What can hang from each mark:
Q_174: Q_539 Q_733
Q_539: Q_174 Q_265 Q_407
Q_466: Q_445 Q_733
Q_733: Q_466 Q_612
Q_445: Q_407
Q_181: Q_174
Q_612: Q_539 Q_733
Q_265: Q_466

Every row comes from one small tree of marks. The marks that hang from a mark follow it in brackets, in the order of their numbers. Every link used is in the known rows. Which tree was each row made from?
In the rows, 128 means zero.
Known rows:
Q_612{Q_539{Q_174} Q_733{Q_466}}: [ 94 125  99 134 154 113 117 122  87 107 160 107  53 127 151  48 116  99
  60  92  72 151  92 135  90 103 135  82 216 126 119 208 126 168  75 144
 197 135 125 120 138 144 108 153 142 205  90 138 132 130  93 112 131 128
  68 105 163 175  90 172 138]
Q_174{Q_539{Q_265 Q_407}}: [ 99 154 158 139 135 150 117 128  98 124 166 136 128 116 156 176 135 102
 122 126 106  68 120 137 204  77 114  94 169 121  98 129 145 120 180  94
 160  93 138 134 127 122 135 125 152 168 142 167 116 158 168 126 125 121
  96 134 155 157 132 141 164]
Q_539{Q_265}: [120 145 147 127 132 150 119 121 132 115 144 117 119 111 130 160 144 120
 125 101 135 104 132 132 154  94 129 102 145 120 107 143 123 112 153 111
 125 133 132 122 132 132 113 150 137 154 119 128 118 129 144 117 148 110
 118 118 138 122 100 158 142]
Q_174{Q_539{Q_265} Q_733}: [125 150 163 135 139 102 114 135 100 118 129 128 117 107 130 107 147 124
 106  59  72  94 137 125 162  82 111 109 178 138 124 140 143  96 152  89
 133 156 157 107 154  86 102 160 114 143 134 134  72 179 151 141 140 123
 108 150 142 158 131 182 127]
Q_466{Q_445}: [117 135 153 141 141 141 134 127 111 118 125 156 137 113 145 138 128 134
 137 134 144 126 125 120 153 113 125 133 105 126 138  97 114 156 116 116
  99 146 105 138 140 157 142 132 139 121 147 123 109 114 107 151 135 134
 128 104 138 107 117 137 129]
Q_733{Q_612{Q_539{Q_265}}}: [159 143 114 143 158 161 117 101 128  88 165 141  85 113 180 124 116 114
  99  71 110  89 123 156 147 124  81  81 166 141  76 144 113  77 155 117
 134 138 131  92 136 116 125 144 119 213 114 100 169 166 177 124 142 133
 121 112 155 133  89 201 154]
Q_733{Q_466{Q_445{Q_407}} Q_612{Q_539}}: [141 129  94 183 135 191 131 104 124  65 134 160  83  95 196  81 115 136
  89 102  99 100 110 141 140 116 130  85 140 120 117 130  98 173  93 143
 117 160 106 120 144 133 173 106 158 168 129 148 176 135  95 125 165 170
 146  56 151 143 107 199 116]
Q_174{Q_539{Q_265 Q_407} Q_733}: [ 94 174 185 137 141 128 118 157  92 123 133 134 107 139 143 147 132 127
 125  71  75  74 144 137 216  80 115 107 202 135 115 142 127  93 163  74
 144 129 150 113 153  96 118 149 138 153 140 175  78 177 165 133 136 140
  77 154 137 165 137 167 136]
Q_445{Q_407}: [117 126 122 143 112 151 142 120 138 117 128 120 121 129 117 158 121 142
 117 150 117 110 139 110 155 113 149 113 110 110 128 139 118 130 118 139
 121 140 163 136 126 154 130 114 147 110 121 151 147 135 113 116 146 143
 158 117 127 140 123 131 118]
Q_612{Q_539{Q_265 Q_407} Q_733}: [101 163 170 137 164 129 111 109  94  90 169 137  72 118 191 142 147 118
 100 111 100 100 118 147 169  89 117  74 178 147  86 166 112 101 143 122
 171 101 137  95 126 157 121 158 138 225  94 144 141 170 153  93 120 100
  60 127 157 136  91 186 174]
Q_466{Q_445 Q_733{Q_612}}: [113 122 167 152 141 176 136 145 112 116 128 177 133 138 173 127 105 136
 119  93 131 112  97 142 154 136 114 118 110 163 107  73  63 137 154 137
  83 155 127 128 184 100 136 126 128 138 125 104 126 124 109 184 147 167
 149  95 127 137 104 155 137]
Q_181{Q_174{Q_539{Q_265 Q_407} Q_733}}: [ 96 178 222 143 143 121 116 128  76 132 137 124  78 144 119 140 159 139
 121  82  63 101 147 138 236  55 150  92 198 142 115 137 134  99 162  67
 141 110 124 141 148 109 118 148 144 172 126 189  68 173 182 143 148 134
  74 139 160 208 163 189 140]
Q_174{Q_733}: [132 142 156 131 124  91 132 139 122 124  96 139 117 141 124 107 132 154
 124  84  93 143 140 123 145 123 127 131 140 141 136 132 111 110 107 113
 123 153 127 113 144 104 126 145 107 119 129 133  89 142 127 132 133 135
 114 149 116 132 147 154 111]
Q_181{Q_174{Q_733{Q_466}}}: [119 149 171 130 119  90 121 138  99 129  82 122  76 134 106  64 172 136
 117  69  56 182 137 136 129  92 179 106 163 124 140 165 118 137  97 120
 149 144  85 135 137  84 113 148 128 137 126 184  70 129 114 130 158 132
 100 116 144 195 160 185 101]
Q_181{Q_174{Q_539 Q_733}}: [143 149 190 138 135  74 138 134  75 154 118 124  99 136 120  82 134 142
 108  91  49 139 139 133 162  98 154 129 185 154 160 124 136 106 132  85
 141 123 113 136 136 100 117 135 120 121 145 168  62 162 153 167 143 135
 100 141 143 191 178 178 118]
Q_174{Q_733{Q_466 Q_612{Q_539{Q_407}}}}: [124 157 135 169 132 144 101 116 111  85 116 176  56 136 180  49 127 145
  85  46  55 127 100 180 147 132 110  95 205 134 112 149  93 115 104 120
 156 153 104 104 152  85 157 127 137 182 129 180 159 167 155 114 138 156
  95 120 136 174 148 191 123]
Q_174{Q_539 Q_733}: [139 142 141 134 134  80 125 148 101 134 106 123 112 134 139  81 117 142
 102  84  56 112 131 122 151 109 109 142 176 142 163 119 137 105 124 103
 131 131 146 114 139  89 114 131 120 106 143 148  86 174 137 150 134 141
 110 152 122 164 167 144 116]
Q_466{Q_445 Q_733}: [ 97 128 180 130 117 145 148 153  98 128 102 160 133 108 150 131 122 128
 138 116 135 127 108 115 147 113 137 137 108 160 115  75  80 150 132 146
 100 149 133 145 169 136 127 141 146 139 116 106 125 124  99 177 128 152
 150 112 138 126 113 133 138]
Q_265{Q_466{Q_445 Q_733}}: [113 135 173 161 138 138 153 135 113 113 109 158 123 115 145 135 149 120
 135 123 128 130 114 121 173 108 124 131 130 156 132  91  51 135 107 153
  84 167 129 125 171 117 143 136 154 140 110 125 109 118  62 184 150 143
 164  69 159 135 113 129 144]
Q_265{Q_466}: [146 128 138 159 137 111 135 116 142 121 136 130 112 141 122 129 153 126
 139 132 121 131 133 131 157 119 125 131 158 128 132 145  97 123  87 139
 119 155 122 110 144 108 148 123 138 128 111 150 126 126 102 134 140 131
 135  97 151 150 121 124 110]
Q_539{Q_407}: [ 94 155 160 134 128 153 124 138 128 120 135 149 123 152 139 155 115 119
 133 138 129 118 124 129 170 128 147 113 135 120 111 130 115 134 130 122
 134 100 129 146 114 140 152 124 153 142 130 164 136 119 153 114 123 130
 115 137 128 132 133 110 138]
Q_265{Q_466{Q_445{Q_407} Q_733}}: [ 97 143 173 164 112 161 169 146 127 124 122 147 117 113 134 176 140 140
 126 140 105 106 125 104 200 101 153 122 112 141 131 111  63 139  92 166
  68 186 154 134 187 147 153 116 175 121 104 159 135 119  55 170 168 158
 184  74 153 156 113 138 133]
Q_466{Q_445{Q_407} Q_733{Q_612{Q_539}}}: [117 136 142 169 112 184 171 126 109 103 138 170  90  95 200 124  88 150
  94 106 105  87 103 126 165 131 121 104 125 163 105 101  63 121 124 149
  86 144 161 126 168 135 163 118 158 163 108 123 185 157 105 160 150 175
 175  82 147 129 110 181 145]
Q_265{Q_466{Q_445{Q_407}}}: [128 150 153 179 130 152 162 124 131  88 126 149 120 129 125 168 144 149
 123 157 125  92 144 102 200  89 152 126 101 118 145 130  75 150  83 137
  87 174 130 134 148 157 173  95 172 113 127 170 132 115  69 151 161 148
 167  62 143 147 116 135  99]
Q_612{Q_733}: [127 126 144 121 157 105 119 127 109 123 131 122 107 139 165 104 134 130
 119 115  87 141 125 134 105 115 131 115 123 145 126 147 127 128 124 144
 136 135 122 114 135 142  87 146 115 150 113 122 112 130 104 132 120 115
  89 134 132 144 121 155 139]

Write each row's tree:
[ 97 149 144 162 155 130 124 126  78  80 122 162  86 100 209  85 144 125
  97 119  87 135  94 149 152  88 127 102 162 143 122 147  86 184  93 142
 162 134  85 127 127 155 143 140 147 186 124 166 144 146  98 123 126 132
  61  94 164 138 120 172 153] -> Q_612{Q_539{Q_407} Q_733{Q_466{Q_445}}}
[157 146 173 154 136  96 136 104 109 113 122 152  55 157 157  54 111 141
  98  50  65 157 135 158 149 142 121  89 180 168 145 133  99  67 123 102
 125 125  90 110 129  95 137 126 100 194 137 136 113 172 175 147 144 143
 105 117 148 182 132 216 139] -> Q_181{Q_174{Q_733{Q_612{Q_539}}}}
[149 137 117 171 148 150 134 113 129 111 145 143  76 123 181  98 118 113
  93  81  84 115  95 170 142 158  90 110 188 164  99 124  58  81 104 162
 111 150 139 104 160  82 152 129 124 201 100 116 179 153 104 146 147 161
 165  82 155 157 108 165 154] -> Q_265{Q_466{Q_733{Q_612{Q_539}}}}
[ 79 118 116 169 148 196 112 108 115  92 169 145  60 157 132  59  90 100
  59  92  90 109  81 166 155 122 118  65 213 107  93 191  99 164 119 106
 188 124 105 127 147 118 178 120 171 215 116 173 193 135 147  96 148 152
  92  95 165 177 113 166 136] -> Q_733{Q_466 Q_612{Q_539{Q_174 Q_407}}}
[ 88 165 190 167 145 153 124 143  94 136 159 132 111 116 144 175 162  97
 121 106  85  76 109 143 227  80 117 107 206 134  85 129  83 107 151 127
 115 137 174 131 167  96 132 149 157 163  97 182 129 153 124 149 148 134
 116 118 165 201 121 128 158] -> Q_174{Q_539{Q_265{Q_466{Q_733}} Q_407}}
[127 138 151 150 180 113 139 114  97  92 188 110  48 136 140 113 141  92
  71  95  90 113 123 122 157  92 109  79 226 134  96 207 105 113  79 130
 162 144 135  81 142 153 111 150 144 242  69 133 122 147  87 118 150 111
  97  84 198 166  57 186 169] -> Q_612{Q_539{Q_174 Q_265{Q_466}} Q_733}
[119 139 124 160 139 130 145 104  91  78 126 131  75  78 202  90 146 139
  89 121  75 126 108 133 126  83 150 106 135 143 133 155 102 176  70 146
 155 166 123 120 146 167 122 127 151 167 119 157 146 138  53 119 141 140
 105  76 154 144  99 189 125] -> Q_612{Q_539 Q_733{Q_466{Q_445{Q_407}}}}
[110 119 130 133 149 108 149 119  84 114 168  98  69 138 147  79  86 109
  72 109  84 127 108 114 111 113 124 101 188 133 130 172 123 131 103 119
 173 110 137 104 123 157 122 144 125 208  87 117 136 160 115 118 119 118
  88 111 165 152  97 163 150] -> Q_612{Q_539{Q_174} Q_733}
[ 58 141 184 128 139 186 125 132 115 121 184 122 100 157  82 172 119 111
  97 118 135  70 125 115 217  73 137  79 176 106  74 170 121 145 158  95
 167 112 137 122 146 149 139 149 180 196 112 153 119 125 165 111 152 124
  88 131 155 150  98 139 152] -> Q_539{Q_174 Q_265 Q_407}
[129 173 178 168 146 141 103 120 108  84 150 167  58 145 170 124 114 140
  87  36  79  80 133 158 207 113  99  70 193 152  78 153  87  68 152  97
 142 135 133  88 146  98 145 137 139 211 109 148 141 190 189 113 154 137
  91 141 151 152 116 208 143] -> Q_174{Q_733{Q_612{Q_539{Q_265 Q_407}}}}
[ 73 149 173 142 164 139 130 115  86 100 201 113  57 144 147 133 111  98
  87 111  87  90 118 124 177  77 124  66 207 129  76 202 120 126 136 102
 187 112 138 100 133 178 118 153 148 246  78 150 134 156 146 110 125 106
  55 120 168 165  80 180 177] -> Q_612{Q_539{Q_174 Q_265 Q_407} Q_733}
[131 113 123 146 128 152 138 126 104 127 141 154  94 118 186  87  98 114
 103  81  93 131  96 159 128 165  93 109 159 168  91 109  82  94 145 152
 123 134 156 125 155  91 142 148 111 181 110  95 181 163 148 144 128 146
 152 112 135 141 108 166 150] -> Q_466{Q_733{Q_612{Q_539}}}
[ 89 139 165 151 110 170 170 139 108 125 106 145 139 108 141 168 126 151
 133 133 134 104 122 104 169  95 157 126  79 154 125  97  75 155 127 156
  91 163 161 141 170 144 138 126 171 116 109 144 138 127  72 166 141 170
 173  98 132 139 123 143 138] -> Q_466{Q_445{Q_407} Q_733}
[ 98 162 202 145 142 145 115 119  82 137 158 121  93 134 137 160 152 109
 122 147  98  98 142 131 223  67 162  80 175 127 103 133 137 120 182  88
 154  78 116 150 128 124 132 132 167 176 133 188  94 144 176 132 160 124
  82 129 170 176 146 156 153] -> Q_181{Q_174{Q_539{Q_265 Q_407}}}
[147 152 196 153 145 116  97 117  89 123 140 139  69 143 154  88 144 126
  97  46  48 114 143 148 188  89 130  71 181 153 119 140 131  76 174  70
 126 124 115 120 150  75 103 139 111 166 135 157  71 162 170 166 175 136
  90 134 152 211 142 230 124] -> Q_181{Q_174{Q_539{Q_265} Q_733{Q_612}}}
[161 139 130 155 142  98 128 115 127 104 129 166  77 134 166  56  94 145
  86  42  77 133 121 153 132 147  94 116 179 161 127 133  95  77 110 111
 130 147 127  92 139 102 140 136  99 164 134 116 141 190 163 134 141 153
 120 142 137 139 132 192 124] -> Q_174{Q_733{Q_612{Q_539}}}
[104 142 187 146 129 122 130 117  82 152 153 124 113 150 131 130 126 110
 127 162  96 120 123 126 205  98 153 110 164 132 132 110 140 133 162  87
 150  67 108 159 118 131 148 118 149 150 149 188 118 141 171 141 139 132
  97 137 154 177 173 119 128] -> Q_181{Q_174{Q_539{Q_407}}}
[ 94 155 187 151 124 109 106 132  70 133 111 135  74 141 130  77 150 128
 100  91  38 143 119 139 186  64 169 104 201 132 145 142 129 143 108  91
 167 119  94 156 144  79 136 138 145 131 149 229  82 153 148 138 159 144
  67 137 148 219 197 154 113] -> Q_181{Q_174{Q_539{Q_407} Q_733{Q_466}}}
[108 136 157 140 152 160 127 131 129 118 165 117  93 143  88 150 149  93
  94 114 117  97 143 109 181  87 130  84 197 105 107 179 100 115 108 111
 147 165 122 104 158 131 133 128 149 192  85 150 104 105 102 130 174 124
 123  86 181 170  70 151 139] -> Q_539{Q_174 Q_265{Q_466}}
[ 96 165 181 160 142 160 132 129  97 107 156 144  64 114 161 173 146 111
 119  98 104  93 116 147 207  89 117  95 206 152  80 146  56  88 119 140
 130 136 160 111 159 116 145 149 164 224  84 161 168 157 126 116 135 129
 124  96 183 151 101 150 181] -> Q_612{Q_539{Q_265{Q_466{Q_733}} Q_407}}
[149 118  80 163 138 154  99  95 126  90 136 156  70 107 187  42 139 115
  89  68  94 132  96 181  97 150  95  90 178 137 112 152 110 141 109 146
 140 142 105 124 142  97 147 121 113 180 127 141 178 146 130 106 145 146
 133  97 150 155 103 187 124] -> Q_733{Q_466 Q_612{Q_539}}
[130 144 164 176 146 160 136 134 125 104 126 178 118 127 177 122 126 123
 118  93 110 119 101 149 176 132 110 101 129 160 111  86  39 125 126 159
  69 182 122 119 194 104 158 114 149 139 104 126 138 115  76 188 174 161
 174  70 156 152  98 152 137] -> Q_265{Q_466{Q_445 Q_733{Q_612}}}
[125 130 140 149 149 166 140 127  95 102 133 173 101 104 202 103  99 124
 103  77 114 108  86 153 145 147  95 115 143 181 112  79  54 116 147 140
  90 154 128 127 161 122 160 130 135 186 133  93 167 147 124 158 145 164
 157  89 158 125 100 178 150] -> Q_466{Q_445 Q_733{Q_612{Q_539}}}
